Every row comes from one small tree of marks. The marks that hang from a mark follow it in brackets, in alphabetical order. Every link used is in the known rows. Which tree was each row made from?
Known rows:
lalefas(gofi(fute)): [ -0.1   8.0  26.0  -5.0 -13.3   3.1  -5.1   6.7  10.9 -10.6  11.0  16.7
  17.0  -3.9 -35.1  -9.1  20.0]
seso(risa(vegame(fute(gofi)))): [ 10.0   5.3  18.0  11.7  23.1  11.1  17.5  12.1  -6.1 -20.6  11.6   9.8
  -9.9  12.2 -31.6  -1.8  35.4]
lalefas(gofi(fute(vefe vegame(risa(seso))))): [ 12.6   9.0  26.4  14.1 -11.0  -1.3   5.3   2.8   5.5  -9.1  11.5  18.1
  13.5 -15.6 -52.3 -20.0  28.9]
vefe(fute(vegame)): [  1.0  20.8  -4.4   9.5  14.1  -1.8   1.9  13.6   9.8  -7.0  -1.8   8.2
   9.0   0.9 -35.3 -25.0   9.3]
mupizi(gofi(fute(vefe vegame) lalefas)): [ 20.8   2.1  14.6  20.3 -14.3  -7.6  11.5   5.7 -25.9   3.8  -7.5  16.0
  -3.5   0.9 -34.6 -12.2  26.2]
fute(gofi vefe vegame): [ 30.7  10.3   6.6  14.1   0.2   0.5  -2.6  -9.9  -1.3   3.4  -3.1  15.0
 -23.9  -9.8 -55.5 -28.7  12.9]
gofi(fute(vefe vegame(risa)) lalefas): [  7.8  14.3   0.9  29.9  -3.4  -4.7  15.6   2.7 -30.3   4.2  -4.1  29.4
 -11.0 -19.3 -50.8 -29.7  21.4]
fute(gofi vegame): [ 14.4  13.5   3.0  10.9   0.4  10.2 -14.6  -8.8  -5.0 -11.0  -2.6  11.0
 -20.7   4.8 -35.2 -15.6   6.4]
mupizi(gofi(fute(vefe) lalefas)): [ 14.3   0.3  22.3  11.7 -13.2  -4.6  10.9   8.5 -23.5   7.5  -5.4  11.4
   2.4   0.1 -31.5  -8.6  26.4]
seso(risa(vegame)): [ 15.9  -1.7  18.9  15.8  22.7   9.0  23.0  17.8  -3.1 -28.5  11.6   7.4
  -3.9  15.9 -16.8  -6.3  28.3]
fute(gofi(lalefas) vefe vegame(risa(seso))): [ 25.3  16.5  19.0  39.4   3.4   8.0   5.7 -18.2 -19.8   4.7  -3.1  13.7
 -26.0 -24.7 -64.8 -29.7  29.7]
seso(risa): [  8.6  -1.5  16.0   4.9  11.4   8.3  23.0  14.2  -6.1 -21.6   6.1   8.0
   1.8  10.9 -19.3  -1.4  14.1]
mupizi(gofi(fute(vefe vegame(risa)) lalefas)): [ 22.3   5.5  14.0  24.8 -13.8  -7.9  12.4   7.4 -29.4   3.8 -10.2  13.7
   0.2  -2.7 -38.1 -14.7  29.5]
risa(seso vegame(fute(gofi vefe))): [ -2.6   9.0  36.6  26.2  34.3  18.1   7.6  -5.0   3.2  -7.0  30.6   4.5
 -10.4 -11.6 -44.2  -9.5  46.6]
vefe(fute(gofi)): [ -8.4  18.6  10.3  -8.0  10.5   8.3  -9.9   9.5  10.2   2.3  -2.1  -3.8
   7.2   3.3 -43.0 -20.0   8.8]
seso(risa(vegame(fute(gofi vefe)))): [ 15.9   4.1  19.9  12.7  23.5   7.6  21.9  12.3  -4.5 -15.9  11.6  11.7
 -10.8   7.4 -38.5  -6.3  37.5]
vefe(fute): [ -8.9  17.8   6.7  -2.2  14.7   2.3   1.3  16.8  13.5  -1.6   1.9   2.1
  17.3   0.4 -30.8 -19.8   8.3]
gofi(fute(vefe)): [  0.0   2.7   6.7  -0.4  -0.1  -5.6   9.8  14.7  -7.4   3.4   6.7  13.9
   7.0  -8.1 -41.6 -24.3   6.2]
mupizi(gofi(fute)): [  9.3  -0.8  16.5   1.5 -11.6  -3.6   2.1  15.5 -15.5  -3.4  -2.9   1.9
  14.2  12.3 -21.7  -4.9  16.5]

Write each row's tree:
[ -2.3  26.2   8.3  21.2  11.7   9.4  -3.6   0.6  -6.5  -1.6  -5.4   0.9
  -2.3  -6.4 -53.5 -25.3  21.3] | vefe(fute(gofi(lalefas) vegame(risa(seso))))
[ -2.9  22.4  16.2   1.4   8.3   8.2  -0.3 -10.5  -6.4  19.8   4.6  23.9
 -16.0 -21.5 -57.2  -7.6  28.1] | vegame(fute(gofi(lalefas) vefe))
[  8.1   7.7   2.0  23.2   2.6  -6.1  15.0  10.5 -17.8  -3.2   5.4  14.7
   3.8 -14.3 -52.7 -31.3  13.4] | gofi(fute(vefe vegame(risa(seso))))
[  1.1  28.2   2.0  16.7   8.1   5.9  -6.7   3.8  -5.1   0.2 -10.4   4.9
  -3.0  -4.4 -52.7 -27.2  18.7] | vefe(fute(gofi(lalefas) vegame(risa)))
[ 13.2   3.7  12.2  17.9 -14.6  -2.5   5.3   6.7 -27.8  -3.0  -7.6  13.7
  -1.9   7.7 -24.1  -5.8  23.6] | mupizi(gofi(fute(vegame) lalefas))
[ 15.1   7.9  20.0   4.8 -14.3  -4.0   1.7   4.3  10.1  -7.1   8.5  23.4
   9.7 -10.5 -47.6 -19.5  23.6] | lalefas(gofi(fute(vefe vegame)))
[ 30.8  20.2  10.1  33.2  -0.5   2.9   1.3 -13.4 -18.7   7.9 -10.5  19.4
 -27.0 -21.8 -63.4 -32.4  25.5] | fute(gofi(lalefas) vefe vegame(risa))
[ 11.6  16.2   6.6  19.6  -1.7  14.7 -12.6 -16.4 -14.7  -6.7  -5.7  18.5
 -30.8  -0.4 -35.4 -13.2  13.8] | fute(gofi(lalefas) vegame)
[ -2.0   8.6  34.2  31.1  37.2  14.1  15.6   0.4   6.3  -9.4  33.6   8.9
  -3.4 -13.9 -36.0  -9.4  46.2] | risa(seso vegame(fute(vefe)))
[ 12.1  10.5  -4.3  18.9  -0.8  -9.7  11.7  13.4 -15.8  -1.8  -0.3  18.1
   3.2 -12.3 -51.1 -32.7  11.5] | gofi(fute(vefe vegame(risa)))
[ 18.5   3.1  20.7  29.4 -11.4  -4.4  15.6   4.3 -30.5   1.7  -5.1  10.3
   0.4  -5.0 -39.7 -13.0  32.1] | mupizi(gofi(fute(vefe vegame(risa(seso))) lalefas))
[ -3.5  10.4  38.5  30.8  32.6  19.6   9.4  -8.9  -1.2  -5.7  29.8   7.9
 -15.6 -14.5 -44.1  -8.4  49.9] | risa(seso vegame(fute(gofi(lalefas) vefe)))
[ 14.4   5.2  21.5  16.9  22.0   9.5  23.5   8.2  -9.7 -14.0  10.3  15.2
 -15.2   4.6 -38.7  -5.5  40.3] | seso(risa(vegame(fute(gofi(lalefas) vefe))))
[ -4.6   6.6  11.9  11.7  -2.7  -0.1  13.1   4.5 -20.9   9.4   3.1  25.1
  -7.8 -15.7 -41.5 -21.0  15.9] | gofi(fute(vefe) lalefas)
[  4.0  25.8  -4.3  16.4  14.4  -2.1   3.0  16.4   4.5  -6.7  -5.6   5.6
  14.0  -3.6 -39.9 -28.6  13.4] | vefe(fute(vegame(risa)))
[ 10.0   4.7  17.1  14.6  25.6   8.6  23.4  15.6  -4.9 -22.7  13.1  13.2
  -4.5  11.0 -25.9  -2.0  35.1] | seso(risa(vegame(fute)))
[ -6.4  28.2  28.8  25.9  15.5  14.3   9.0 -11.3 -19.5  15.7   8.0  10.5
  -4.8 -36.2 -71.2 -10.9  41.9] | vegame(fute(gofi(lalefas) vefe) risa(seso))
[ -9.7  35.9  14.0  14.2   9.7  13.5  -6.9  -4.8 -20.4  10.0  -2.5  16.3
  -3.7 -21.7 -53.3  -5.5  32.8] | vegame(fute(gofi(lalefas)) risa)
[ 33.6  17.7   6.9  24.6   1.8  -0.3  -1.2  -6.3  -9.3   3.3  -8.0  12.1
 -16.9 -17.1 -63.0 -34.3  19.0] | fute(gofi vefe vegame(risa))
[ 15.0  24.2   6.7  29.2  -0.3  12.9 -11.2 -12.7 -22.6  -6.6 -10.7  15.7
 -23.8  -7.5 -42.4 -19.0  20.0] | fute(gofi(lalefas) vegame(risa))
[ -0.5  21.1  14.4  -4.0  10.0   5.2  -2.0  -5.4   0.6  16.8   6.2  18.5
  -9.2 -18.1 -57.3  -8.5  23.3] | vegame(fute(gofi vefe))
[  4.1  11.6   6.9  36.2  -0.6  -1.9  18.4   0.2 -30.8   2.4   1.6  24.9
 -10.1 -21.8 -52.0 -28.0  24.2] | gofi(fute(vefe vegame(risa(seso))) lalefas)
[-10.1  10.3  31.8  29.1  37.4  18.6   9.6   0.5   4.0 -16.7  33.4   6.6
  -2.0  -7.1 -26.2  -2.2  43.2] | risa(seso vegame(fute))
[ 11.9  17.8  11.7  27.4   5.8  14.2  -9.2  -9.9 -13.9 -14.1  -0.2   2.2
 -12.9  -5.5 -45.6 -18.6  17.2] | fute(gofi vegame(risa(seso)))
[ 27.4  13.0  10.5  22.8  -1.3   4.0  -0.5 -17.4 -11.1   7.7  -5.6  23.1
 -34.0 -14.9 -55.5 -26.1  19.8] | fute(gofi(lalefas) vefe vegame)
[  3.9  30.4  10.4  16.4  15.6  -1.4  10.8   6.8  -6.6  13.2   2.5  19.3
  11.9 -31.4 -55.3 -16.3  31.3] | vegame(fute(vefe) risa)
